Each row comes from the steps of one walk. Every step used is in the known rows, and no mark comes twice. Write the walk behind each row, first mark first.
Known rows:
togi/gimet/goko: [ 14  23  21  -7  -3   0  31  -7  22 -18   5 -14  15  -4 -21 -13  -9   3
  47   9   7  10   3 -14  -7  -1]
togi/gimet/febet: [ 16  16  25  -6   8   8  14  10  11  -1 -36 -17  21 -14   5   4  -4  30
  12   7 -13  -2   6 -29   5 -12]
povem/togi: [-15  13  -8  11  25   2   9   5   6  -6 -22  16 -16 -46 -11  19   5  13
  -8 -31 -17  15  -3   0  -4  25]
febet/goko/togi/gimet: [ 32  23  15  -1  16 -19  13  -5  13  -2   7  -7   8 -18 -20 -13  20  -3
   7  -6   3   8 -14 -32  -6  -6]
gabot/gimet/goko/povem/taga: [-11  -2   2   3 -14   4 -19  -5   6 -42  39 -28   1  22 -13 -12 -11 -23
  42  17  23  18  25   9  10  12]
kideves/febet/gabot: [-23 -15 -24  -4   4  10  21  38  -1  13  -2   4 -15  -8  -6  18 -25   8
   7 -22   8   9 -17  -8  -6   5]
togi/gimet/febet/gabot: [ 14  18  27 -11  10  16  30  24   3   8 -16  -9  34 -16  10   6 -14  37
   7   2  10   1 -11 -38   7   1]
gabot/febet/goko/povem/logig: [ -3  -7 -27 -23   8   0 -32 -14   3  13  14  -4  21  -4  29  -1 -22  -9
 -24  21  -9  -9  -5  40  -2  -8]
gabot/febet/goko/povem: [  2   0  -7 -27 -11 -12 -18  12   6  -3  10 -19  22  11  31   1  -1  -1
 -33  25 -10   4  -4  24   3  -7]
togi/gimet/febet/povem/logig: [ 19  19 -17   2   6  31 -13 -38  -5   5 -26  -2  32  -6  17   1 -11  29
  11  13 -13 -33   8   3   6 -19]
gabot/febet/povem/togi/gimet: [ 12  44 -16  -9  -6  13 -10 -22   1   7  -3   2  22 -32   5 -18   8  19
 -28 -17   0  -8 -29   8   9 -11]
togi/povem/gimet/goko: [  3 -10  16   6 -28  -6   2 -34 -20 -24  -9  -8  -4  15  -9  -4   7  -1
  34  13  12  -5   7   8 -11  -9]
goko/febet: [-15 -15   8  17  19  -3   4   9   7  22 -16  -1 -16  -7   5  21   3   9
 -11   4 -30  -1  12 -11   0  -1]
goko/togi/povem: [  7 -15  23  18  -3  -3  -5   3  -4  -6 -20 -12  -3 -33 -20  11  24  -8
 -30  -5 -24   4  17   1 -17  -7]
gimet/goko/febet/povem/logig: [-12 -22 -34   1   8  18  -4 -48  -3  25  17  26   3  25   0  -2  -8 -10
   3  17 -13 -38  23  31   4 -18]
febet/povem: [  3  19 -25  14  -2  16  -5  -8   4 -20 -19  -6   7  -1  11  22  10  23
  -1   6 -18   2   9  13   5   8]
goko/togi/povem/gimet: [  2  -8  27  29 -11 -15 -25 -13 -21  -4 -23 -11 -14 -17 -12   6  29   4
  -6 -15  -6  -4   4  -6  -9 -13]
togi/febet/gabot/gimet/goko/povem: [  7  22  35   1 -31 -12  17  22   9  16  43   0   5  32  22 -29 -19 -28
   0  15  36  22 -18   5 -10  23]
gabot/gimet: [  9  29   8  23  10  -7 -12  20  18 -18 -13 -13 -10  -3   4   4 -11   2
  22   5  -4  28 -12 -18   2  29]
togi/povem/taga: [ -3 -21 -13  19   6  23  -4 -31 -19 -41 -13 -41  -6 -40 -19  24   0   6
   4   7 -16  13  27   5 -10   8]
gimet/goko/togi: [-12 -19  15  -3  11 -13  13  20  20   0   6  15  -2  -6 -34 -13  15 -10
   9 -16  -7  10  25  -3   7  -5]
goko/febet/gabot: [-20 -11   8  10  21   6  20  28  -2  32   5   6  -2  -9   9  23  -8  13
 -19  -3  -6   3  -2 -21   2  12]
febet/povem/logig: [ -3  14 -41  19  14  24 -21 -32  -1  -5 -16   7   7 -15  10  20 -12  16
   5   0 -20 -10  10  30  -1   7]
kideves/febet: [-19 -18 -25   1   4   0   3  19   9   3 -23  -5 -29  -5 -12  17 -15   2
  14 -16 -13   7  -1   4  -8  -5]
kideves/febet/goko/togi: [ -2 -31 -28 -13  15 -21   2  10   4  16   5  15 -29   6 -25  -6  11 -22
  -9 -23  -3  -4  -8  -6  -3 -17]
povem/gimet: [-11  17   4  24   6 -10 -15   1  -4 -10 -30  -9 -15  -6   7  18   2  31
  32 -12  -4  13  -2 -12   7   7]
gabot/febet/povem: [ -3   9 -24  -5  -6  13 -21   2   8   3 -15  -5  22  -4  21   1   2  25
 -27   7 -23   3   1  25  19  -8]
febet/povem/togi/gimet: [ 18  54 -15   8  -2  15   7 -33  -3 -18 -10   2   6 -30  -6   2  14  17
  -2 -19   1  -8 -20  -1  -5  10]
togi/povem/logig: [  3 -12 -12  21  10  17  -9 -32 -13 -10 -25 -13  -2 -39   0  23 -17  -4
  -2  10 -24  -6  10  22 -27   7]
gimet/goko/febet/gabot: [-19 -25  14  -9  11   1  37  16   1  28  27  19   2  14  -4  -1  -7  -3
   1   4   9  -3   5 -12   6   2]
kideves/febet/povem: [ -9  -3 -50   1 -15  15  -7  -6  -3  -5 -16  -1 -17  17  -2  14   0   6
   2  -9 -10 -12  -1  21   0 -10]

Write each row's walk:
[-17  20  18  19 -22 -10 -30   6  -7 -15 -20 -24  -5  10  22  22   6  20
  19   0   1   3   7   8   0   1] : goko/povem/gimet
[-28 -18  -5  -7  -7  11  -1 -10   2 -40  26 -26   6  -1 -19   6  -4  -8
  29   8   6   9  45  22   6   3] : gimet/goko/povem/taga
[ -7 -26  25   3 -20  -1  17 -24 -35  19  21   7  -3  28   0  -3   3  -7
   7  12  26 -21  -4  -9  -6 -15] : togi/povem/gimet/goko/febet/gabot
[  7  23  16   2   4 -10  37   7   3  30  36  42 -17  -7  -2 -40 -15 -23
  -3 -23  38  22 -41 -15  -5  37] : povem/togi/febet/gabot/gimet/goko
[  7  -4 -14  -4   2  20  -5  -3  -2  -7 -36   6  19  14  21  18  14  33
 -19  12 -25 -17  21   9  21 -10] : gimet/febet/povem
[ 22 -24 -14   7  18  -3 -11 -42 -16   3   4   8  -3 -28 -14   3   6 -27
 -25   2 -14 -14   2  14 -24  -4] : febet/goko/togi/povem/logig
[  1   2  27   3   6 -13  14  41  16   8  38  21   7   8 -23 -30  -4 -21
  16 -11  31  22 -13 -27  13  18] : febet/gabot/gimet/goko/togi
[  2  25  29 -15  -9   9   0   0  -1  -2 -18  -2  17 -20  10   5   9  13
 -19  -9  -4 -19   2  -5  -5  -8] : goko/povem/togi/gimet/febet
[  7 -43 -16 -13  11  -1 -21 -28 -21  -4  20 -21   7 -31 -21 -18  17 -17
 -43   1  -7   0  12   8   7 -24] : gabot/febet/goko/togi/povem/taga
[ -6  19 -20   7 -18   1 -37 -14  -8   6 -20  -5  12  15  29  -5   8  37
  -3   0  -4  -6 -10  18  26 -19] : gabot/febet/povem/gimet
[ -4  -1  25  26  16 -19   6  20  14  40 -16  10 -19 -32  -4  -9  14   0
 -32 -25 -24  22   6  -7  -8   1] : goko/togi/febet
[ 19  12   1 -23   1  -9 -15  -4  -8  -9   9  17  -1  23  21  -8  11 -17
 -26   8  11 -13 -17  -1   5  12] : gabot/gimet/febet/goko/povem/togi
[ 17 -19  -8 -24  24  -1  13   4   2  -4 -18   9  12  11  15  11   4  18
  -7  17 -17  -6   7 -12  11  -2] : gimet/febet/goko
[-15  -5  -4 -19 -36  -4   6  34   4  -1  44   0  -5  52  -3 -19 -31 -35
  25   5  46   3 -21   8  -5   6] : kideves/febet/gabot/gimet/goko/povem
[ 26   7  11 -18  -9 -10 -20   8   1 -15   4  -9  14  47  35  -2   3  -9
  -6  36   6  -6  -4  -8   8   2] : gabot/gimet/febet/goko/povem
[  4  -8  -6 -31   6  -1   2  -5 -11  -6  -4  21   6   3  17  13  19   1
 -39  -3  -6 -23   5  11   3   1] : gimet/febet/goko/povem/togi
[-16 -22 -26  -4 -30 -14 -19 -18 -13  13   7  25 -25  48 -25 -26  23  -9
  26 -28  22 -29   4  15  15 -41] : kideves/febet/povem/gimet/goko/togi
[  4 -31  23  -2 -11  -7  13  -8   0 -12   5   0   2  -9 -35 -11  21 -24
 -11   2  -9   0  24  11 -13 -15] : gimet/goko/togi/povem
[-12 -14 -39  -7 -35   0  -9 -30 -16  -7   0  13 -21  55  -9 -12   5   2
  46  -9  22 -26  -2  20  11 -28] : kideves/febet/povem/gimet/goko
[ -4  -8 -25  -5   8   6 -11 -18  -9 -41  23 -31   2  -4   1  21   3  -3
   7  15   2   9  24  12   1  10] : febet/goko/povem/taga
[ -9  -9 -14 -15 -11  -4  20  31   7   3  30  14 -17  35 -15 -24 -34 -22
  42  -6  41  12 -28 -13   3  11] : kideves/febet/gabot/gimet/goko
[ 13 -16  12  12  -2  -6 -20 -28  -1   1  16   8  -7  -4 -26 -32  -9 -47
  11   8   7  -5   5  12 -17  -3] : gabot/gimet/goko/togi/povem/logig
[ -8   5 -17   7  -1  -1   3  40   2   8  10   0 -22  14   0  -2 -32  -9
  20 -13  28  19 -36 -22   0  20] : kideves/febet/gabot/gimet
[ 10   4  16   5  14  -2 -14  25  12  -4 -28  -3   1  11  15   0  -7  14
   8  10  -9   9   1 -25  17   9] : gabot/gimet/febet
[ 10  23  37  31   9 -19   6  40  10  46  16  14 -14 -16   6 -27  -2 -11
 -25 -21  16  32 -30 -30  -2  24] : goko/togi/febet/gabot/gimet
[  5   5  31  -4   2  -6  29 -13  14  17  12  -5   4  10 -15 -15  -1  -7
  28  18   0  -9   6 -22  -5 -18] : togi/gimet/goko/febet
[  7  10  -5 -12  -5  -7   0   2   4 -23   8 -17   9  13  19  21   8  -4
  -6  21  -6   6   3  12 -10  10] : febet/goko/povem
[ 10  26  31  15  10 -10   5  14  19   5 -11 -14   6 -37 -21  -5  12   9
   7 -17 -10  12   1 -30  -6  -4] : goko/togi/gimet
[-12 -13 -37 -24  -9  -9   0  -9 -13  -4  16  15 -30   5  -4  10   6 -26
 -20 -22   9 -15 -19  23 -18   0] : kideves/febet/goko/povem/togi
[ -4  10  17  20  16  -4   3  30   4  28  16   3  -8  10  15   2 -14  -3
  -5   6  11  10 -24 -34   6  24] : goko/febet/gabot/gimet
[ -7 -12   9 -12  20  16  21  40  -1   9 -21  10  21 -10  16  21 -10  34
 -14  -3  -5   4   6 -18  16   7] : gimet/febet/gabot
[-13   4  18  -8 -18 -10  20  -9   2  16  18  24 -15 -10   1 -15   9 -22
 -25 -14   3   1   4  32 -19   7] : gimet/goko/povem/togi/febet
[ 11 -13   4 -28  -2  -2  -3   7  -3 -12  -9  -5  19  24  27  16  10   7
 -22  28 -13 -13  16   8   4  -7] : gimet/febet/goko/povem
